Each row comes from the steps of one path. Every step used is in the known rows, and no mark comes twice. Write the path behind each row, first mark first.
(in the rows, 128 means zero)
Known rows
x w y: [153 140 116 121 125 117 105 141 114 139  91 130 131 142 123 105 110  96
  88 105 121 127 173  96 156 183 116 136 137 112 138 122 110 124 134 128]
p f z w x: [173 112 130 137 147 108 156  96 122 145 124 120 126 101 117  97 113  88
 109 151 106  76 149  94 137 153 122 117 163  97 105 109 121 142 117 116]
z f j v q: [ 92 129 118 164 122  74 128 157 141  97 145 133 113 137 129 118 113  98
 100 109 115 143 104 150 171 159 103 122  22 132 127 131 141 154 137  89]
a w q v: [136 109 138 138 110 120 142 137 114 158 174 136  99 122 124 141 143  95
 112 109 129 122 151 168 177 158 177 105 127 133 160 124 111  85 107  80]
p f j v q: [160 113 131 139 103  94 147 114 134 124 121 131 143 149 124 117 102  91
 120 145 114 150 144  85 173 159 103 151  54 102 108 117 113 121 142 121]
z f p: [ 72 165 113 185 141  77 130 158 135 100 174 142 118 126 120 118 109  94
  96 123 100 138  81 142 160 165 100 108  62 117 127 130 146 183 127  76]
d w a: [206  70 114 132 154 124 134 129 151  94 105 118 141 106 139  96 110 163
  90  99 138  76 164 136 130 140 194 125 140  84  74 117 137 128 140 127]
d w: [178  80 104 124 147 124 155 148 142 101 104 128 139 131 142 112 109 148
 109  97 137  85 157 104 140 153 156 123 183 101  99 122 142 141 134 131]
a w: [122  96 138 125 112 122 130 161 111 149 163 136 112 131 127 131 134 115
 129 102 139  94 146 151 162 153 178 126 126 158 146 127 104  74 107  94]
v q w: [139 134 106 143 151 130 136 182 119 112 101 145 140 132 123 168 123 142
 122 147 138 175 101 132 151 131 158 100 202 148  86 163 143  83 129  95]
k w z f p: [125 114 134 155 114 136 129 114 117 119  92 124 119 116 114 141 128 121
 117 107 132  67 115 123 155 174 172 112  45 125 148 129 146 140 117 107]
j v q: [162 120 113 128 126 136 139 119 124 127  78 115 141 145 129 122 121 138
 119 114 144 183 118 129 164 135 106 129  68 141 104 152 138  92 149 110]
f z w q: [143 120 113 127 146  98 162 139 119 152 152 117 102 113 113 124 116 114
 116 138 128  59 141 124 106 129 108 108 154 114 141 132 147 142 126  87]
w z f j: [135 127 139 136 138  91 126 136 136 132 109 128 115 102 124 142 103 110
 123 103  98  76 121 143 195 163 162 106  61 117 116  97 116 150 135 150]
w q v: [149 150 129 146 128 126 148  96 132 138 144 128 109 115 121 143 139  99
 104 140 114 172 137 153 148 136 124  97 126 100 151 123 140 144 129 108]
a w z f j: [129  95 147 131 117  97 127 167 117 152 150 135 102 114 125 140 118 104
 126  85 120  56 141 164 208 178 203 110  81 150 135 106  94  95 111 108]
z w: [139 119 102 140 155 133 139 137 117  99 155  98 118  92 122 137 124 141
 111 123 115  53 155 112 141 119 122 108 155 103 115 112 109 136 130 111]
z f: [ 83 147 127 171 152 102 119 137 136 103 157 130 111 104 126 109 124 106
  96 108 107 145 107 163 152 157 119 103  87 128 131 117 134 164 124 104]
f j v: [142  97 120 111  81  92 134 135 136 119 129 132 128 180 138 129 112 107
 135 123 139 116 141  97 144 138  99 171  10 121 147 133 140 123 151 110]
k w: [123  97 131 140  98 158 125 112 115 115 101 123 122 136 121 132 147 134
 122 123 156  95 135 114 106 147 155 135  89 138 160 145 149 114 112 102]
f p: [112 156 109 146 114  93 144 156 128 120 156 145 138 159 118 140 104 109
 128 147 115 119  92  94 140 138 101 134  92 112 124 147 145 155 132  86]
j f z w: [ 96  87 119 153 133 127 154 115 132 163 107 147 124 153 122 105 103 112
 106 139 116 104 121 127 107 145 124 153  78 122 153 154 150 112 128 110]
z w x: [169  96 113 127 152 145 135 107 126 112 121 100 110  69 127 135 126 134
  94 122 105  54 138 115 136 101 141  92 195 110  98  98 113 150 115 127]
x w k: [153 166 118 124 128 113  98 103 123 126 110 112 138  91 119  90 103  75
  91 121 135 179 170 103 162 182 129 134 167 101 134 129 112 103 135 108]
f j v q w: [146  99 109 118  93  94 137 160 132 113 119 138 133 182 136 149 108 115
 132 134 143 138 125 100 154 141 114 157  47 132 127 152 147 100 151  92]
z f j: [ 76 132 126 164 123  69 124 161 144  98 170 141 107 129 129 123 116  96
 103 119 108 120 110 149 154 158 112 121  53 128 140 120 137 169 128 102]
w q: [136 135 146 134 113 124 143 106 133 153 144 129 114 104 117 143 114 122
 101 124 118 198 119 146 131 121 112 103  91 109 138 102 126 138 133 131]
z w k: [175 125 109 148 163 138 126 108 116  94 161  80 118  65 112 129 115 127
  94 119 125  99 165 102 140 129 157 108 159  93  95  98 102 137 116 110]
k w q v: [136 115 132 153  98 154 139  88 119 122 113 122 109 126 117 143 157 113
 105 131 146 126 140 131 120 153 150 113  87 115 179 141 158 125 114  88]
v q: [125 145 119 142 140 115 145 169 131 128  94 136 134 120 115 155 126 145
 124 138 127 161  99 144 154 114 131  97 183 152  83 155 129 111 121 124]
z w q: [146 122 113 145 145 129 148 121 121 117 169 100 108  74 113 147 116 137
  93 118 107 104 150 124 141 116 109  91 135  91 122  94 107 143 133 112]
p f j v: [160 105 135 135  98  99 143 101 132 123 133 129 142 151 128 108 103  86
 122 140 114 139 152  79 166 164 104 162  34  95 121 108 113 124 144 123]
p f z w: [158 123 124 145 149 103 157 110 120 138 141 119 130 112 114 100 110  89
 117 152 111  76 157  91 136 160 114 126 146  94 113 114 120 135 124 107]
w d: [109 103 126 154 127 148 141  99 132 104 127 126 140 160 128 128 113 143
 102  98 152 135 116 162 172 155 165 125 159 148 111 101 137 127 114 157]
j v: [162 109 119 118 118 146 125  94 123 127 100 108 137 152 139 104 123 124
 122 104 145 158 136 118 146 145 105 150  33 121 135 133 139 105 154 111]
y w: [117 140 103 161 150 129 117 143 117 140 113  97 126 112 138 143 149 124
 130 132 147  71 132 125 159 116 102 128 194  87 104 139 147  98 125 100]
p f z w q: [162 125 130 146 144 102 163 104 120 147 147 120 124 104 111 104 108  89
 109 151 106 102 152  97 138 157 107 117 133  88 118 106 118 139 126 108]

Write each row's path
[149  75 150 114 106 133 126 131 119 163 129 137 105 106 133 129 139 110
 111 104 130  93 129 153 161 138 196 111 163 162 127 115 108  88  92 112]
a w x
[122 155 105 176 166 108 119 146 118 143 102  99 124  93 130 149 127 112
 122 116 125  46 113 132 210 146 121 106 153  74  89 123 142 122 130 103]
y w z f p
[169 113 105 128 135 146 131 131 116 116  82 119 145 153 135 131 120 135
 118 118 153 190 118 121 161 147 124 129  81 135 107 158 149  73 155  91]
j v q w
[124 157 117 121 127  84 109 137 133 133  93 131 129  98 124 108  92  74
 105 105 104  94 156 127 208 195 116 118 122 100 145 120 109 119 154 121]
x w z f j
[144 117 138 138 103  90 144 118 135 124 146 139 137 141 123 120 105  87
 124 152 107 126 148  86 155 155 117 150  80  97 120 107 108 136 131 129]
p f j
[163 104 113 118 151 107 153 129 123 149 118 118 104 108 122 117 126 113
 118 138 127  26 132 116 102 122 127 110 196 126 125 134 153 147 112  97]
f z w x
[106 120 101 179 149 143 127 122 120 124 111  96 135 135 139 141 138 136
 111 109 164  79 123 149 190 135 127 126 217 100  91 120 153  96 116 119]
y w d
[150  78 144 127  94 168 122  81 123 129  67 124 113 112 128 131 150 128
 104 124 148  93 116 118 107 129 172 119 125 143 147 132 153 128  98 118]
k w x
[149 120 115 148 145 141 113 114 125 155  76  99 119  90 145 140 149 119
 111 131 138  73 113 127 157 100 119 112 231  93  88 126 152 108 111 116]
y w x
[143 105 115 118  87  86 144 157 135 119 115 133 129 178 132 141 110 118
 133 128 139 131 127 105 156 131 101 157  37 133 124 148 139 116 147 108]
f j v q
[153 147 111 169 156 135 105 116 114 135 118  81 125  87 129 134 140 113
 111 130 159 120 141 114 159 128 139 129 195  77  85 126 141  96 113  99]
y w k
[160 122 115 133 148 136 133 161 125 122  76 146 134 115 127 168 124 137
 108 148 131 176  87 133 150 120 172  88 228 152  77 156 146  94 119 108]
v q w x
[175  91 123 113 141 159 111 120 120 119  99 143 130 120 146 145 126 115
 108 141 134 149 112 112 120 139 186 115 194 126 117 130 155 100 125 105]
q w x
[151 146 118 123 129 111  90 113 134 123 106 120 141  91 123  83 111 103
  92 125 124 121 170 141 149 157 129 136 125  92 131 135 110  88 154 103]
x w a
[131 121 104 154 150 138 142 166 121 102 103 144 146 148 123 168 115 150
 109 132 150 179  94 149 172 144 177  98 217 158  79 152 146  83 121 110]
v q w d
[129 103 140 149 117 149 123 105 116 121  80 118 116 104 118 136 135 125
 115  99 136  68 126 134 153 170 183 109  58 130 149 121 138 127 117 121]
k w z f
[107 140 106 134 120 122 119 110 129 114 104 130 147 140 127  98 101  99
  90 101 139 138 152 140 192 188 117 132 190 121 141 123 122 102 138 126]
x w d
[145 126 134 136 138  92 132 137 135 132  89 125 120 107 123 142 101 115
 119  99 106  96 114 146 209 166 156 101  45 124 106 107 119 140 142 144]
w z f j v q
[ 92 124 121 160 118  78 122 143 141  97 156 131 110 139 134 110 113  94
 101 106 115 132 116 144 162 166  97 133   4 124 144 121 142 160 141  94]
z f j v
[160 126 112 147 158 128 120 168 126 107 101 137 142 112 120 158 123 153
 108 149 138 169 105 151 142 122 185 100 170 137  70 160 139  75 134  94]
v q w a
[ 90  91 133 149 119 124 149 113 136 178  92 161 130 169 125  99 106 106
 112 143 123 141 108 137 100 149 128 162  64 135 160 162 158 107 127 119]
j f z
[126 164 118 124 140  99 107 124 128 137  84 126 132  86 123 102  98  81
 102 102 104 107 155 134 207 196 119 109 141 102 139 119 107 117 151 123]
x w z f
[187 104 111 121 132 152 129 114 120 124  64 122 142 142 138 131 121 131
 109 118 147 189 110 123 159 139 134 122  99 138 100 154 151  79 148 101]
j v q w x
[192  97 104 138 146 121 167 123 146 109 115 128 126 122 138 122 117 129
  91 105 127 119 163 121 157 158 154 101 181  81 115 118 152 149 136 116]
d w q v
[129 101  99 158 154 146 148 115 120  83 155  98 127 115 121 136 114 150
  94  99 131  61 148 136 171 137 147 106 180 117 102  93 114 136 119 132]
z w d
[129 145 113 170 169 120 113 138 120 146  92  94 119  82 134 145 135 117
 123 109 127  49 126 145 205 143 129 101 165  81  91 116 137 110 128 116]
y w z f
[137 134 109 163 152 110 115 137 121 144  92  92 121 103 138 142 129 110
 125 106 133  45 131 132 212 147 118 118 111  77  99 118 142 106 139 109]
y w z f j v
[169 115 109 134 146 139 128 130 118 117  73 118 140 135 133 131 113 129
 112 105 140 182 114 134 188 163 138 114  64 133 101 145 144  83 156  98]
j v q w z f
[151 154 119 103 128 112 112 120 125 149  70 125 140  97 124 110  99  93
 117 110 114  98 166 115 196 181 123 121 158 100 140 122 104  98 153 135]
x w z
[179 102 119 134 150 150  92 128 121  98 135 132 140 117 137 133 125 135
 108 140 142 135 135 138 110 141 205 131 111 104 111 136 143  73 145  82]
q w a
[210  88 111 131 153 128 143 122 141  97 110 112 139 105 133 105 101 137
  91  95 149 135 165  95 140 163 192 124 182  95  79 110 137 139 122 130]
d w k
[109  75 126 147 130 132 153 100 136 170  88 147 121 141 124 102 104 111
  96 139 112 105 112 129 106 137 132 144  98 126 145 147 152 118 122 119]
j f z w x
[155  75 145 131 117 132 123 169  98 158 149 135 106 155 124 137 136 125
 108  84 137  85 158 133 155 168 201 128  92 158 131 108  97  97  92 114]
a w y
[151 132 102 154 153 131 151 113 121 107 168  97 105  82 117 147 132 120
  95 129 104  85 161 127 156 124 118  86 159  82 131 108 117 148 131  96]
z w q v
[154  85 141 148 104 159 104  92 123 106 104 113 125 109 118 117 150 149
 104 125 157  82 141 142  95 132 194 136  46 120 138 139 143 101 119  98]
k w a
[138 137 142 140 156 115 122 119 131 137  98 121 119  83 122 134 111 118
 118  97 100  92 118 154 192 166 169  92  86 118 110  95 114 149 133 154]
w z f
[125 102 143 143  88 154 136  95 118 131 113 122 112 118 114 143 139 131
 104 119 149 146 128 128 109 141 143 118  63 124 168 125 148 122 117 104]
k w q
[111  77 136 144 111 135 139 138 114 133 163 134 121 154 128 130 126 127
 111  83 156  99 136 174 190 172 203 125 147 169 133 109 109  75  96 113]
a w d
[164 103 113 120  94  95 133 149 130 110 120 131 132 169 132 145 106 109
 124 132 149 158 132  94 154 145 134 156  48 127 117 144 144 103 145  93]
f j v q w k
[124 164 121 118 110 106 121 117 129 149 115 131 128  99 120 108 100  84
  91 119 116 182 157 129 165 163  81 118 144  94 161 123 116 110 152 107]
x w q
[133 150 131 149 149  96 131 134 131 134 112 129 123  97 118 138  99 110
 118 107  95  92 102 139 200 171 156  94  67 111 107 105 122 163 135 135]
w z f p
[165 103 104 137 134 153 135 119 118 108  82 120 150 165 135 130 115 138
 109 109 159 192 114 134 176 156 137 130  91 143 101 149 152  72 150 102]
j v q w d
